Each row comes from the steps of one path. Every step used is in the known rows, and no mark comes twice. Write the path behind each row, first mark first.
Known rows:
tepe -> buti -> fozol: [ -8   7  19  15   3 -11  32  -2   6   9  -2  -2   5  -2   5  -6  -8 -22
   3   3 -10  23  -2  -1 -15  -1   3  18  21]
sizis -> buti -> tepe: [  9 -11   4   7 -19  -3 -13  -6  -2  -3   9  13 -14  14   3  -7 -16  -4
   9  -5  16  -9  -9  -4  15  -4  21   1   0]
vaba -> buti -> fozol: [-33  22  28   1  -3 -21  26  -1  -6  31   5   3   8   5   7  -1 -12   3
  -9  18  -4   5  -8 -13 -20  -5   6  16  27]
sizis -> buti -> tepe -> fakifi: [  9 -17 -19   7   5   8   2   4  -8 -29  24   5 -12  20   5  -3  -5 -18
  30  -9   8  -5  -5   2  14  -7   8  -8 -11]
riko -> nuliz -> fakifi -> tepe: [ 17   8   9   2  10  19  -2   4  16   2 -28 -13  11 -22  14  16   1   4
  -8  -7  -7  17  15  20 -10  31  -5  -3 -13]
nozuz -> buti -> tepe -> fakifi -> nuliz: [ -5  -4 -19   6  13  34 -17   7 -19  -9  -8 -10   1  16  -2  18   1   6
  13   1 -28  17   6   6   0  -1   7  -5   5]
fozol -> buti -> tepe -> fakifi -> nuliz -> gavak: [ 20 -24  -1  15  37   8  -7  -2  -1 -10 -26   5  15  21 -21  19  18 -11
   1   4 -24   0  13 -17  13 -23  -7 -12 -28]
sizis -> buti -> zulisu: [ -8   4  10   6 -32  10  -9 -15  10  -6   0   9 -13   3   4  -1 -27  -4
  15 -13  14 -21 -16 -13  18 -13  16  28   8]
tepe -> buti -> vaba: [ 10  -8   7   8  -9 -22   7  14  10   2  28 -11 -19  -3   1  -5  -2 -13
  14  -5  -6 -10 -15   2 -10  -5  -1  -3  14]
riko -> nuliz: [ 14   6  10   5 -20  -8 -10  26   7  11  -7   5   2   9  14 -12  -7   6
   1  15  21  24 -10  -3 -31  29  -6  24   1]
sizis -> buti -> tepe -> fakifi -> nuliz: [ 12   1 -15   7   8  20 -16  13  -6 -24  -2   6   3  24   2   0   6  -4
  24  -8 -23  -5  14   7  19  -3   6 -10 -10]
nuliz -> fakifi -> tepe: [ 11  15   0  -3  10  15   4 -17  14   1 -25 -22   9 -21   9  13   3   3
 -10  -4   5  -5  10  15   6  19   1 -15  -7]
vaba -> buti: [-20  22  18 -15 -14 -25   6  14   7  10  19   0   2  10  12  -7   0  12
  -6  17  19  -8 -18 -12 -14   3 -19   9  15]
gavak -> nuliz -> sipivin -> vaba: [ 15  -7 -30 -16 -21 -18 -20  -7   5  10   1  30   6  -6 -13 -20  -4  19
 -18   3  28 -27   3   4   8   1  28  -3  -8]
fakifi -> tepe -> buti: [  5  18  12  -4   0  -1   8  -1  17 -14  -4 -21   2  -6  13   3  19  -6
   5 -12  -7   9  13  13   4   3 -28  -1  11]
nuliz -> fakifi -> tepe -> buti: [ 11   7   8  -2  17  10  18  -4  30 -22 -10 -21   9 -24  11  15  12 -16
  -3 -23 -16  10  14  25   7  10 -23 -12  -6]
nozuz -> buti -> zulisu: [-29  -3   2   5 -26  26 -10 -21  -6  12  -8 -10 -16  -8  -3  22 -33  10
   2  -2   7   5 -27 -13  -2 -11  18  33  26]
nozuz -> buti: [-16  -6  -2  -4 -24   5 -10  -6  -5   0 -11 -16  -4   7  12   4 -19  24
  -9  12  15  11 -27  -9  -9  10   6  27  18]
sipivin -> nuliz -> fakifi -> tepe: [ 16  16  -6   3   3  22  -1 -17   1  12 -34  -7  17 -29  -3   6  -1   1
 -14  -9   1  -5  19  31  23  19  11 -17  -7]
nuliz -> sipivin -> vaba -> buti: [-22  -2  14 -30 -26 -27  -2   3   5   9  26  24  -3  -9  -2  -9  -7  14
 -22   7  12 -26 -13  -1   5  -2  -3 -11  -4]
nuliz -> buti: [  0   5   2  -2 -20  -6 -15 -13  20 -18 -18  -3 -15   3   9 -24  -2  13
 -31  11  17 -10 -16  -6  -7  15  -5  11  -5]
sipivin -> vaba -> buti -> sizis: [-40   8  11  -3 -26 -23  11  -4 -20  36  31  19  -7 -12  -7  -2 -15  17
  -1  -1  12  -4  -4 -17  -6  -1  30  13  10]
sipivin -> vaba -> buti -> tepe -> fakifi -> nuliz: [-17   9  -6 -10   4   6  -9  17 -20  -6  28  10   7   7  -9   9  15   9
  13  -1 -18  -2  21  14   7 -17   6 -33  -1]
buti -> zulisu: [ -8  16   4   8 -21   9  -2 -16   2  20  -1   0 -14  -5  -5   2 -22  -8
  11   4  27  -7 -18 -13  -5  -5  13  20  17]
fozol -> buti: [ 21 -19   4   4 -17  -9  -5  -3  -4  -1  -2  -6   7  25  -6 -12   3  10
   2  15  38  -3 -16 -33  -6  -7 -22  20  -6]
fakifi -> tepe -> buti -> nozuz: [ -3  12  13  -8  16 -13  19  -2  -9  14  -6 -31  -4 -37   8   0  15  -2
  -9  -8  -8  21   9  15  -1   2 -20   5  37]
tepe -> fakifi -> nuliz -> riko: [  4  18 -15  -9   3  19  -5   0  11 -24 -24 -19  25   0  19 -15  17  -1
  -2   8 -11   6  16  29  -2  10 -21 -15 -16]
riko -> nuliz -> fakifi -> tepe -> buti: [ 16   1  15   1  18  13  12  15  31 -21 -13 -12  11 -24  15  18  11 -14
  -2 -25 -27  28  19  29  -8  20 -28  -1 -11]

Which path is each row?
[ 12 -21   5  -2   1 -19   8  -4 -29  25  -7 -16   0  -9  -8 -14   1  12
 -12  14  33  10 -17 -27 -10  -8 -15  23  22]	fozol -> buti -> nozuz
[ 21   9   1  -5  -4   7 -20   4  17  18 -35  14   0   6  -5 -15  -3   0
 -21  14 -12 -15  -7  -7   5  30  -8   6 -12]	fakifi -> nuliz -> sipivin
[-12   1  -8  -3  18  -2  14  13 -13  -6  41   2 -10  13  -2   9   4 -15
  20   3   5   1  -6   0  -9 -11 -10 -17   3]	vaba -> buti -> tepe -> fakifi
[  8 -12   4   6 -31 -21 -12   5   3  -3  17  -1 -19  11  10 -13 -17   7
  13  -3   4 -36 -19  -7  10  -6  23   6   5]	sizis -> buti -> vaba
[-14  -3  15 -16 -10  -6 -20   2  -9  25  18  32  -7  -7 -19   6  -2   8
 -17   1 -18 -14   8   6  10 -10  13 -29  -3]	fakifi -> nuliz -> sipivin -> vaba -> buti -> tepe
[ -4   2   4  20  -2  -8  22  -1   4  20   9   4 -12  -6  -4  -6 -12 -19
  12 -11  -1  20  -6 -15 -10  16   6  31   7]	tepe -> buti -> sizis
[  9 -19 -13  12  14  16  -9   8  -1 -27   6   9 -22   8   0  -1   1 -13
   1  -3  -7  20   0   8 -18   9  -3  -5 -18]	riko -> nuliz -> buti -> tepe -> fakifi
[  7   9  -5   6  28  -1  -2   7  17 -12 -34  -2  20  12   1   6  15  -5
  -4  13 -21  -7   7  -3   8   4  -2  -7 -20]	tepe -> fakifi -> nuliz -> gavak
[  9  21 -18   0   8  13  -6  19   0 -13 -11 -11  13  21   7  -8  15   3
  16  12  -6   0   6   3  -2  14 -11  -2  -4]	tepe -> fakifi -> nuliz
[ 12  -8 -44   7  24   8 -10  -7   1 -27   5   6 -13  14  -9  -8  10  -3
   1  -5   3  -5   8   4  -5 -11  11  -8  -8]	gavak -> nuliz -> buti -> tepe -> fakifi
[ -7   6 -12  -6  20   2  -6   1 -11  -8 -26 -17  -7 -20   5 -18  12  14
 -29   6 -19   6   2   9  -3  11  -9   5  14]	tepe -> fakifi -> nuliz -> buti -> nozuz
[  8 -20   1  24 -10  -3   7 -15 -20  31  -6   4  -7  15 -17  -5 -13   2
   9   2  23   8 -11 -48  -9   2   7  40  -6]	fozol -> buti -> sizis
[-12 -20 -11 -15  11  -3   8   4 -13  -6  45  24 -14  -3 -13   7  -3 -14
   7  -5  -1 -13  -3   8   6 -13   2 -34 -15]	nuliz -> sipivin -> vaba -> buti -> tepe -> fakifi
[-31  13  14 -26 -35 -32   0   8  -5   5  36  10   6  -4   6  -7   0  26
  -8  10  27 -14  -8   1  -3 -11   4 -10  11]	sipivin -> vaba -> buti
[ 21 -32 -19  12  17  11   6  -1 -21 -15  21  -3  -6  26 -16   5   6 -17
  29   1  22   7  -4 -18  -3 -19 -13  -8 -14]	fozol -> buti -> tepe -> fakifi
[ 19  12 -15  -4  29   7   9  -2  31 -22 -16 -15  20 -18   6  13  20  -5
  -2 -27 -17   3  27  26   6   0 -15  -2  -1]	gavak -> nuliz -> fakifi -> tepe -> buti
[-19  -2   7  -6  21  -9  -5   7  -3  -6   5  17  15   0 -11  23  16   3
  -7   1 -32 -11  22   9  17 -27  14 -36 -17]	sipivin -> vaba -> buti -> tepe -> fakifi -> nuliz -> gavak
[ -2  -3   5  -8 -11 -23   4   1 -13   9  -5  -7  -6 -15  15 -22 -13  11
  -9   2  19  -3 -17  -4   9   5   8  22  26]	sizis -> buti -> nozuz
[-29  -1  -4  -4   3   0   7   5 -15  22  17  28  -4  -9 -15   3  -8   4
  -1 -11 -31 -11   9  -9   8   5  17   1 -14]	tepe -> fakifi -> nuliz -> sipivin -> vaba -> buti -> sizis
[  8  14  13   5   9 -11 -14   0  21  11 -46   2  18   7   0   1   8   7
 -21  20 -13 -10   3  -7   5   9   7   2 -10]	fakifi -> nuliz -> gavak
[ -4   7  19  13  25  11  36 -17  14   2 -21 -15  13 -26   5  18  -1 -23
  -5 -17 -35  22  21  18  -2   1   2  -1   9]	nuliz -> fakifi -> tepe -> buti -> fozol
[ 23 -29   4  13  -6  -1  -9 -11 -18  13   8   4  -9  21 -20   1  -1  -4
   7   6  31   5  -9 -27  -5 -18  -3   1  -4]	fozol -> buti -> tepe
[-22  -7 -10 -12   1  -8  10   8 -22  -9  55  10  -6   2  -6   8   4  -3
  20  -2  12  -3   2   9   0 -23   8 -32   0]	sipivin -> vaba -> buti -> tepe -> fakifi
[ 15 -15 -11   1  13  28 -11 -10  -5 -23 -17 -12  20  10  -3  -2  19  -5
   3  -1 -14  13  22  14   2 -16 -24 -20 -25]	fozol -> buti -> tepe -> fakifi -> nuliz -> riko
